Each row was made from one path, in order. Every step used is in the known rows, and no mark comes twice. Write each row's path.
Known rows:
bosem zami: [ -8   0  -3 -16  -7  -2   1   0   6  -2  -6   4 -10   2 -26  -7   8   1
   1   4   5  -1 -14   4 -16   8  11   3  32 -11 -10]
ruda zami bosem: [ 21  -3  -7   7  12  15  -7  -4  -2   2   5  18  11  -4 -15 -12  -3  -7
  -9  -1  10  -1 -19   7   3   1   8  14  16  31 -37]
kune dela zami gepo: [  1   1  -9 -10  -8  61  19  -5 -15  -8   5  -9   0 -20  -8   7  12 -10
   3   0   2 -15 -41  24 -23   0  46  -3 -33  -7  -6]
vekigek zami dela: [ -8   0   1  -3  -4 -30  -2  -6   9  -5   2   4   3   4  -4 -29   0 -11
  13   1 -10  -5  20   1  -5  -2   7 -12   3 -12 -17]
dela zami furevug: [  3  -2  -3 -11  -6  12  12  -5  11   5   2 -12  -9 -17   1  17   2   1
  -9   0  16  -4 -47  14 -15  -1  21 -24   2   8  -3]
dela kune zami gepo: [  6   1  -7 -26  -5  31  26   0 -31  -4  12  -6 -20 -16 -12  -3  15   1
   1  -2  -3   5 -38  18 -15   0  -1  10   6  -5   6]
fovezit zami: [ -6   2   1  20   2  -7   4  -3   6  -6   3  -8  -1   2 -10  13   1  -2
  -8   7  -9 -10 -10   0  -5   3 -14  -5 -24  -9 -29]
kune zami: [  3   2  -2 -27   0   6   0  -1  -3  -2   2  -1 -19  -2  -9   6   5   2
   0   6  -5   5  -7   7 -12   0   3   4  30   4  17]
dela kune: [ -5   1   2   0   4 -11  26   7 -30   3   4  -3   2   7  -1  -5  15   1
   2 -13   3  11  -9  10  -8   5 -15  15  -5  -1  -2]
dela zami bosem gepo: [  3  -6 -18  -7   3  28   7 -10   1 -11   7  13  -7 -16 -17  10  19   5
  -3  -6  12   4 -13   6   6  17  11   2  42  21  -9]
vekigek kune: [ -8  -5 -12  -6  -6  15   6   2  20  -4  38  -5   3  12  -5   6 -17   3
   6  -2  -6 -14   8   2  -3   7   6   4  -2  -2  -4]
dela kune vekigek zami: [-15   8  -2   9   2  25  18 -25 -16  -9  10  -8  -2   1   0 -30  22  13
   3   3  -7  10 -11   6  -5   3  -9  -4 -27  -3  -6]
gepo bosem zami fovezit: [ -6   0 -11  -7 -23   9  -7   1  15 -10  -2 -11  -4 -15 -32 -14  26  -7
   9  15  11 -13   5   4 -16   1  -2  -3  41 -28 -24]
ruda zami furevug: [ 25   3   0  -4  -7  -1   4  -5  18  16   4  -7   4 -11  -3  -3  -4  -4
 -13   1  13   2 -39   9  -1  -6   7 -19   2   9 -32]
zami ruda: [  5  -5   8  -8   6  20  14  -8 -11  12   6  -6   0 -27  -2  -4  -5   5
  -6  -2   3  -4  -1   0   0  -1  -2  11  11  -7  -9]
zami dela kune: [ -1  -3   3  -8   0 -38  22   7 -30   4   0   6   1  11  -4 -10  15  -5
  13 -17   3   9   9  10  -9   4  -8   6  16  -4 -10]
zami gepo bosem: [  5  -1 -14  11 -35  16   4   2 -11  -4   3  -7   2 -11 -14  -5  35  -5
   3   4  12  -8 -25   0  -4  -9  11   4   0   4 -10]
gepo bosem zami: [ -7  -2  -9  -4 -29 -12  -1   3   3  -2  -7   0  -3   6 -33  -7  34  -3
   3   5  15  -4 -16  -1 -20   4  16   6  43  -2 -15]
vekigek kune zami bosem: [  0  -7 -16 -21   8  31  -6  -3   8  -5  29  16 -12  -2 -17   0  -5   2
   0   1  -3  -5  -8   6 -14   7  -2  20  46  34   5]
kune vekigek zami: [-15   7  -4   9   0  32   2 -29   5 -10   7  -8  -3  -5   0 -28  12  13
   2  10  -9   5  -7  -1   1  -2   1 -14 -25  -3  -4]
dela zami gepo: [  4   0  -8  -7  -4  45  18  -4 -14 -10   5  -8  -8 -20 -10  10   2  -1
  -1   2   6 -15 -46  20 -10  -1  39  -6 -27 -12  -6]
ruda zami gepo bosem: [ 21   0 -14  14 -35  14   5   0 -11   1   6  -7  10  -9 -20  -8  31  -8
   1   6  16 -12 -34   5  -1  -9  25   4  -6   2 -35]
ruda zami dela kune: [ 12   0   2  -4   2 -37  23   6 -29   9   2   6  11  13 -11 -13  13  -9
   9 -15   6   7  -2  17  -3   4   5   7   9  -5 -35]
ruda zami fovezit: [ 18   5  -5   0   2  19  -5  -5  12  -2   7 -10   9 -17 -13 -11  -5  -9
   3  12   3 -12   6  13   4  -3   2  -7   0 -26 -42]
vekigek kune zami: [ -4  -3 -13 -31  -6  19   5   0  14  -3  32  -4 -17   8 -13   9  -9   5
   5   5 -11  -5   0   8 -16   6   8   8  28   3  12]
vekigek zami bosem: [ -8  -4  -5  10  13  20  -9 -10   4  -9   9  13   3  -7  -8 -28   2  -6
  -4   4  -2  -3  -6   0  -6   2 -11  10   0  25 -12]
gepo bosem: [  1  -2  -9  15 -30 -12  -4   3  -4  -1  -1  -5   7   4  -8   0  34  -4
   4   3  11  -4  -1  -7  -6  -4   4   5  13  11  -5]
kune vekigek zami bosem: [ -9   1 -10  10  13  42  -8 -27   1 -13   9  13   0 -12  -7 -29  10   8
  -3   6  -3   5 -12  -2  -1   1  -6   2   5  31  -9]
fovezit zami ruda: [  1  -2   9   8   9  14  17 -11  -6   9   8 -11  -1 -24 -10   7  -4   3
 -14   3  -6 -10  -9  -1  -3   1 -15   6  -7 -14 -33]
dela zami: [ -4  -1  -5  -3   2  14  11  -2  -8  -7   0  -8  -3  -2  -6  18   1   2
  -1   0   9 -10 -22  16 -13   4  38  -6 -13  -4  -3]
ruda zami: [ 23   4  -1   4   1  -2   2  -1   0   7   4  -2  12   3 -11  -4  -6  -5
  -4   2   5  -2 -15   9   5  -1  19   1 -11  -2 -39]
bosem gepo zami dela: [  4   6  -2   1 -11 -26  -1  -5   4  -2  -2   4   5   5 -10 -21  11  -1
   8   1 -11  -2  35  -8   3   7   8 -16  45 -14 -30]

Write each row's path:
[  5  -3   6 -30   8  18  31  -5 -33  14  11  -6 -15 -22 -11  -3   9   7
  -5  -3   0   9 -14  12 -16   4 -10  23  32  -3   3] -> dela kune zami ruda
[  1  -5   4 -11   9  32  22 -10 -18   8   5 -10  -4 -27  -6  11  -3   6
  -6  -1  10 -11 -20  13 -11   2  27   6   1 -12 -11] -> dela zami ruda
[ -8  -1   8  -2   6  23  15 -14  -5   8  12 -11   0 -25  -3 -25  -3   2
  -6   5  -6  -6  -2  -1  -5  -1  -6   7 -10 -14 -15] -> vekigek zami ruda
[ -1  12  -5  12  -9   7   4  -6   3  -5   5  -7   3  -1  -8 -16  16   7
  -6   7 -10   1  19 -12   5  13  -1  -8  23 -12 -26] -> bosem gepo zami
[ -1  -5   0 -11 -18   9  13  -7  -9  11   1  -5  -3 -22 -29 -11  22   2
  -2   3  14  -7 -15   0 -16   2   9  15  46 -10 -22] -> gepo bosem zami ruda
[ -3   3  -2   6   0   2  21 -23 -29  -5   3   1  -4   2  -6  -4  25  18
   8  -6  -2  12  -9   7   1   3  -8  -9   5   1 -18] -> fovezit zami dela kune vekigek
[ -6   3  -6 -15  -6  18  -4  -3  17  -9   0  -8  -9 -17 -26 -14   3  -3
   9  13   3 -10   7   8 -13   4  -5  -5  36 -34 -21] -> bosem zami fovezit
[ 13   4  -2  -3   1   5  21 -23 -30   3   2   5   3   5  -7 -13  23  15
  10 -10   4  17 -11  13   6   1   9  -6  11   5 -22] -> ruda zami dela kune vekigek
[  9   2  -2 -28  -9   6   3  -5  15  10   5  -7 -20 -16  -2   6   4   2
  -9   5   4   9 -34   6 -15  -4  -8 -16  34  14  11] -> kune zami furevug
[  5  -5 -13  -5   2  18   0  -9   6  -5   8  17  -3 -14 -15  -2  17   4
  -2  -5   6   9   1  -4  13  14 -13   6  51  24  -6] -> zami bosem gepo
[  0  -2   3 -15   5  46  23 -11 -18  10   4 -12   5 -27  -6  10   5  -3
  -3  -2   4 -10 -16  17 -24   5  35   9  -5  -7 -10] -> kune dela zami ruda
[ -7   3  -2  -3  -5  -6  -2 -23   4  -7   1   5   0   1  -5 -30   9   4
  15   2  -9   1  14  -1   1  -3  11 -20   6  -5 -13] -> kune vekigek zami dela
[  2   6   3   4  -5 -29  -5  -1  -2   0  -4   4   9  10  -4 -24   1  -5
   7   4 -12  -9  31  -7  -7  -1  13 -14  23 -14 -29] -> gepo zami dela
[ -8   1   5  -1   9  41  29 -28 -25   6  13 -13  -2 -26  -3 -28  12  15
  -3   0  -4   6 -11   4  -3   1 -10   7 -10 -10 -14] -> dela kune vekigek zami ruda
[ -1   5   5   2  -1 -34  21   5 -32   4   0   0   8  16  -4 -24  17  -4
   9  -9  -6   4  14   4 -12   5  -6   4  15 -11 -25] -> gepo zami dela kune
[ -6   4  -9  -9  -1  48   4  -4   5 -10   1 -17   5 -21  -9   5   9 -13
   9   9   0 -16   3  22 -22   4  24  -9  -8 -23 -13] -> kune dela zami fovezit
[ -1   2   0 -27   2  -3  21   5 -27   1   7  -2 -18   4 -10   2  17   2
   1  -3  -2  14 -13  16 -18   5 -11  15  25   4  14] -> dela kune zami
[  3   4  -6 -25   1  24  -6  -4  10  -8   6 -11 -15 -20 -13  -3   2  -3
   7  16  -6  -6  13   9  -9  -2 -13  -4  33 -21   2] -> kune zami fovezit
[ -7   2  -4  -9  -1  35  10  -4  -9  -4  -2 -10   6  -3  -4  18  14  -9
   2  -1   2  -9 -18  22 -28   7  48  -2 -20   2  -1] -> kune dela zami
[  1   1  -7 -16 -11  32  12  -2  -4  -5   3   1 -14 -18 -25 -11   6  -1
   0   5   3  -7 -38  10 -13   1  16   1  11 -18 -12] -> bosem zami gepo
[  4   5  10   5   6  24  12 -10 -13  12   5 -11   4 -20  -3 -19  -3   7
 -12   5  -7 -10   8  -8  -6   0   0   6   9 -17 -30] -> gepo zami ruda
[ -1  12  -8   5  -6  26  -3  -9  16 -11   5 -16   2 -20 -11 -21  12   1
   2  15 -10 -10  34  -5   5   7 -15 -14  27 -35 -33] -> bosem gepo zami fovezit
[ -3   2  -9  -4 -18  -1  18 -20 -29  -3  -5   5  -3   6 -19 -15  46  15
  14  -8  12  14 -12   6  -7   3   7  -4  41   5 -11] -> gepo bosem zami dela kune vekigek
[ -2  -4  -5 -12 -29 -41  -4   3   3   0 -10  10   0   9 -31 -14  26  -8
  16   1  10  -6   8  -1 -16   1  21  -5  60  -6 -21] -> gepo bosem zami dela
[  4   2   1   9  -8  -4   5  -6  22   6   5 -13  -6 -12  -3  11   1  -2
 -14   5   1  -2 -36   0  -9  -3 -20 -23  -7   3 -26] -> fovezit zami furevug
[ 22  -1   0  -6  -3 -34  -3  -1   1   7  -2  10  13   6 -13 -11  -4 -10
  10  -3   2  -4   8   8   4  -3  24  -8  17  -6 -41] -> ruda zami dela
[-11   0   3  -2   0 -36  24   2 -23   0   6   2   4  12  -5 -28  16  -7
  12 -11  -4   8   8  10 -14   4 -11   5  -2 -10 -15] -> vekigek zami dela kune
[ -1  -4   5 -20   2  18  15  -9  -7  12   1  -3  -8 -25 -23 -10   0   6
  -3   0   7  -4 -14   3 -13   4   7  12  37 -16 -17] -> bosem zami ruda
[  6  -3 -16 -21   0  23   0 -11   5  -7  10  18 -16 -15 -19   1  19   5
  -2  -2   3  13  -2   2   5  13 -12  10  71  27   4] -> kune zami bosem gepo
[  6  -2   0 -31  -4 -27  -4  -2  -1   1  -2  10 -12   3 -12  -3   2  -5
  12   2  -7   1  16   5 -12  -3  10  -6  49   0   2] -> kune zami dela
[  3   6   3   0   1  26  18 -14  -8  10   8 -10   1 -27  -8 -17   6  11
 -10   4  -6  -3  13  -9   3   7  -4   3  30 -18 -30] -> bosem gepo zami ruda
[ -7   0 -16   2   3  33  13 -22  -7 -12  15  12  -4 -14 -16 -22  33  12
   0  -6   2  17  -7   0  12  16 -21   7  33  23 -10] -> dela kune vekigek zami bosem gepo
[ -1  11  -2  10  -1  23  -6  -5  10  -9   4 -18   5 -13  -6 -23   1  -3
   2  17 -11 -14  29  -2  -6  -1 -10 -12   6 -34 -32] -> gepo zami fovezit
[-13  -2 -13 -11  -5  44  15  -2   6  -6  21 -13   9   5  -7  19   2  -8
   6  -4  -1 -18 -12  24 -31  11  51   1 -24   1  -4] -> vekigek kune dela zami
[ -4   1  -9  -6   3  30   3  -4   7 -13   2 -16  -5 -21 -11   8   1  -4
   6  11   6 -18   1  17 -10   2  16 -12  -1 -29 -15] -> dela zami fovezit
[ -2  -5 -10  -3  12  45   0  -7 -10  -7   1  13   7  -8  -9   7  12 -10
  -2  -4   9  -7 -20  17 -25   7  31  11   7  35  -7] -> kune dela zami bosem
[  2  -5  -4 -33   2  34  18  -9   1  11  32  -9 -14 -19 -13   4 -13   9
  -3   2  -7  -9  -2   7 -13   3   3  16  33  -6   1] -> vekigek kune zami ruda
